What can hang from each mark
tipima: gisifu
supe: kabo
gisifu: tipima
kabo: gisifu ponap supe
davok: fabut mivu pade
mivu: ponap
ponap: kabo mivu pade
pade: ponap

Every row comes from one small tree of marks. The marks that hang from a mark follow it in brackets, in alphabetical order. Every link used is in the known rows. Which tree was each row made from?
Known rows
ponap(kabo(gisifu supe) mivu pade): [ 0.28  0.74 -3.34 -0.22 -0.49 -0.82 -3.01 -1.51  4.20 -0.05 -0.22 -0.25
 -0.54  0.63  2.71  0.74  0.64 -0.25 -0.94 -0.10]
ponap(kabo(gisifu(tipima) supe) mivu pade): [ 0.17  0.26 -3.57 -1.08 -0.50 -1.60 -1.81 -1.93  4.32  0.44 -0.87  1.14
  0.08  0.42  3.13  1.66  1.34  0.30 -1.96  0.61]
mivu(ponap(kabo(gisifu(tipima)) pade)): [ 0.54 -0.77 -0.45 -0.59 -1.78 -1.66  0.74 -1.73  0.51  2.59  0.58  3.07
 -0.51  1.16  3.03  1.09  1.92  1.00 -0.77  2.02]
mivu(ponap(kabo(gisifu supe) pade)): [ 1.26 -0.58 -0.91  0.04 -0.45 -0.87 -1.99 -1.70  0.89  1.62  0.73  0.93
 -1.36  1.22  2.82  0.54  1.23  0.02  0.16  0.76]
davok(fabut pade(ponap(kabo(gisifu supe) mivu))): [ 0.35  1.04 -3.18 -1.57 -0.50 -1.07 -2.20  0.98  1.84 -0.58  2.33 -0.87
  1.35 -1.05 -5.46  0.17  1.02  2.56  2.59  0.55]
davok(fabut mivu(ponap(kabo(gisifu(tipima)))) pade): [ 1.16  0.88  0.13 -0.45 -0.77 -2.33  1.33  1.44 -1.95  1.32  1.82  4.99
  3.33 -1.00 -5.68 -1.02  3.06  2.48  2.09  3.31]
kabo(ponap): [-0.33 -2.44  0.57 -1.90 -1.92 -2.61  3.90  0.94  1.21  2.07  1.46 -0.38
  2.99  0.82 -4.83  1.08 -1.50  2.48  1.54  0.93]
kabo(gisifu(tipima) supe): [ 0.38 -2.07 -1.70 -1.52 -0.12 -4.60  1.10  0.45  2.71  1.49  0.05  0.36
  2.30 -1.44 -3.24  2.04 -1.38  1.43  1.27  1.86]
mivu(ponap(kabo)): [-0.46 -1.56  0.26  0.07 -2.32 -1.80  1.74 -1.22 -1.15  3.53  1.61  2.33
  0.62  1.33  0.85  0.47  1.50  1.47  0.74  2.04]
pade(ponap(kabo(gisifu(tipima) supe) mivu)): [-0.78 -1.06 -3.65 -2.57 -0.63 -1.96 -1.04 -0.43  2.25  0.75 -0.35  1.61
  1.40  0.00 -0.45  3.13  0.27  1.09  0.10 -0.52]
ponap(kabo(gisifu) mivu pade): [-0.48  0.89 -2.94  0.01 -1.77 -0.78 -1.14 -1.31  3.69  0.80  0.32  0.70
 -0.12  0.89  2.49  0.45  0.67  0.33 -0.89  0.48]
ponap(kabo(gisifu) pade): [ 0.64  0.15 -1.45 -0.56 -2.00 -1.37 -0.60 -0.72  3.02  0.76  0.57  0.01
  0.01 -0.38  1.23 -0.51  0.23  0.97  1.02  1.35]
supe(kabo(gisifu ponap(pade))): [ 0.82 -0.98  1.22 -3.08 -0.12 -2.20  1.45  1.06  5.09  1.34  0.76  0.91
  0.64  2.43 -1.11  1.53 -0.34  1.43  1.12 -1.07]
davok(fabut mivu(ponap) pade): [-0.13  0.33  0.23  0.86 -2.23 -2.30  3.15  2.23 -3.02  2.21  2.65  4.00
  3.25 -0.50 -8.08 -1.66  1.18  2.83  2.36  3.45]
pade(ponap(kabo(supe) mivu)): [-1.51 -0.95 -3.40 -1.80 -1.87 -1.02 -0.63 -0.57  1.22  1.05  0.30  0.88
  1.05  0.45 -0.53  1.83  0.05  1.21  0.41 -0.68]
tipima(gisifu): [-2.55 -1.63 -2.54 -0.47 -2.17 -3.02  3.73  1.23  0.35  1.81  0.52  1.97
  2.41  1.35 -2.29 -0.24 -1.42  1.38  1.82  0.91]
davok(mivu pade): [-0.40  0.32 -0.17  0.95 -3.55 -3.23  3.23  2.48 -1.05  0.43  0.52  3.70
  4.39 -1.52 -7.69 -1.46 -1.41  2.13  1.99  2.78]
ponap(kabo(gisifu(tipima) supe) mivu): [-0.19 -0.56 -2.83 -1.57  0.38 -2.78 -1.15 -1.24  3.41  1.02 -0.44  1.17
  1.77 -0.01  0.69  2.31  1.10  0.48 -0.56  0.71]

Which tree is each row?
[ 1.09 -0.92 -0.94 -0.75 -0.61 -1.57 -0.90 -2.08  1.01  1.93  0.07  2.15
 -0.77  0.92  3.31  1.30  1.71  0.50 -0.80  1.42]
mivu(ponap(kabo(gisifu(tipima) supe) pade))
[-0.31 -1.14  0.48 -3.21  0.83 -2.78  1.70  1.27  4.79  1.88  0.79  1.57
  1.99  3.06 -1.91  2.86 -0.24  1.23  0.79 -1.65]
supe(kabo(gisifu ponap(mivu)))
[ 1.07  0.21 -1.46 -1.18  0.28 -1.44  0.09  0.30 -0.52  1.87  0.87  4.29
  1.36 -0.33 -1.25 -0.17  3.40  1.37  0.45  2.28]
davok(fabut mivu(ponap(kabo(gisifu(tipima) supe) pade)))
[-0.55  0.58 -3.12 -0.92 -1.91 -1.67 -0.07 -1.66  3.76  1.21 -0.25  2.19
  0.52  0.55  2.94  1.27  1.50  0.90 -1.95  1.12]
ponap(kabo(gisifu(tipima)) mivu pade)
[-0.66 -0.68 -3.63 -1.96 -0.45 -1.30 -1.85 -0.14  2.19  0.43  0.30  0.37
  0.84  0.16 -0.75  2.34 -0.54  0.77  1.17 -1.05]
pade(ponap(kabo(gisifu supe) mivu))
[ 0.30 -1.64 -2.22 -3.03 -0.91 -2.47 -0.61  0.18  1.64  0.67 -0.03  1.01
  1.40 -1.24 -1.48  2.25 -0.26  1.55  1.95  0.30]
pade(ponap(kabo(gisifu(tipima) supe)))
[-0.08 -1.28  1.59 -2.94 -1.66 -1.86  2.93  0.77  3.96  2.19  0.91  1.42
  0.94  2.82 -0.87  1.01  0.41  2.06  0.20 -0.47]
supe(kabo(ponap(pade)))
[-0.09 -0.74 -0.24  0.32 -3.16 -0.65  1.06 -1.83 -0.59  2.95  1.20  2.33
 -1.03  1.73  2.79 -0.05  1.85  1.17 -0.62  1.83]
mivu(ponap(kabo pade))
[ 0.42 -2.05  1.78 -4.23  0.54 -3.89  3.22  1.28  4.38  2.17  0.44  2.23
  2.60  1.83 -2.40  2.89  0.15  2.14  1.21 -0.25]
supe(kabo(gisifu(tipima) ponap))
[ 1.76 -1.38 -0.92 -1.97  0.56 -1.61 -0.43  0.33  3.80 -0.18  0.46 -2.05
  0.87  0.43 -2.69  1.35 -1.87  0.81  1.05 -0.60]
kabo(gisifu ponap(pade) supe)
[-0.53 -1.66 -1.90 -2.22 -2.12 -1.48 -0.35  0.15  0.64  0.94  0.64  0.20
  1.03 -0.61 -1.72  1.02 -0.25  1.75  2.02  0.13]
pade(ponap(kabo(supe)))
[-0.15 -0.67 -0.06 -3.62 -0.09 -2.56  2.19  0.20  5.65  1.72 -0.16  2.92
  1.20  3.11  0.34  3.17  0.86  1.59 -1.53 -1.11]
supe(kabo(gisifu(tipima) ponap(mivu pade)))
[-0.10 -0.52 -1.87 -1.44 -0.74 -1.29  1.03  0.06  3.79  0.61  0.70 -0.24
  1.26  1.77 -1.90  1.94 -1.55  0.98 -0.63 -0.63]
kabo(gisifu ponap(mivu pade))
[ 0.80 -0.72 -2.29 -1.66  0.76 -1.30 -0.92 -0.21  4.29 -0.16  0.12 -1.38
  0.84  1.58 -1.72  2.12 -1.68  0.44 -0.57 -1.23]
kabo(gisifu ponap(mivu pade) supe)
[-0.30 -1.10 -2.06 -1.36 -1.01 -0.78  0.62 -0.65  3.12  0.72  0.12 -0.80
  1.10  2.02 -1.44  1.65 -0.96  1.08 -1.49 -0.60]
kabo(ponap(mivu pade) supe)
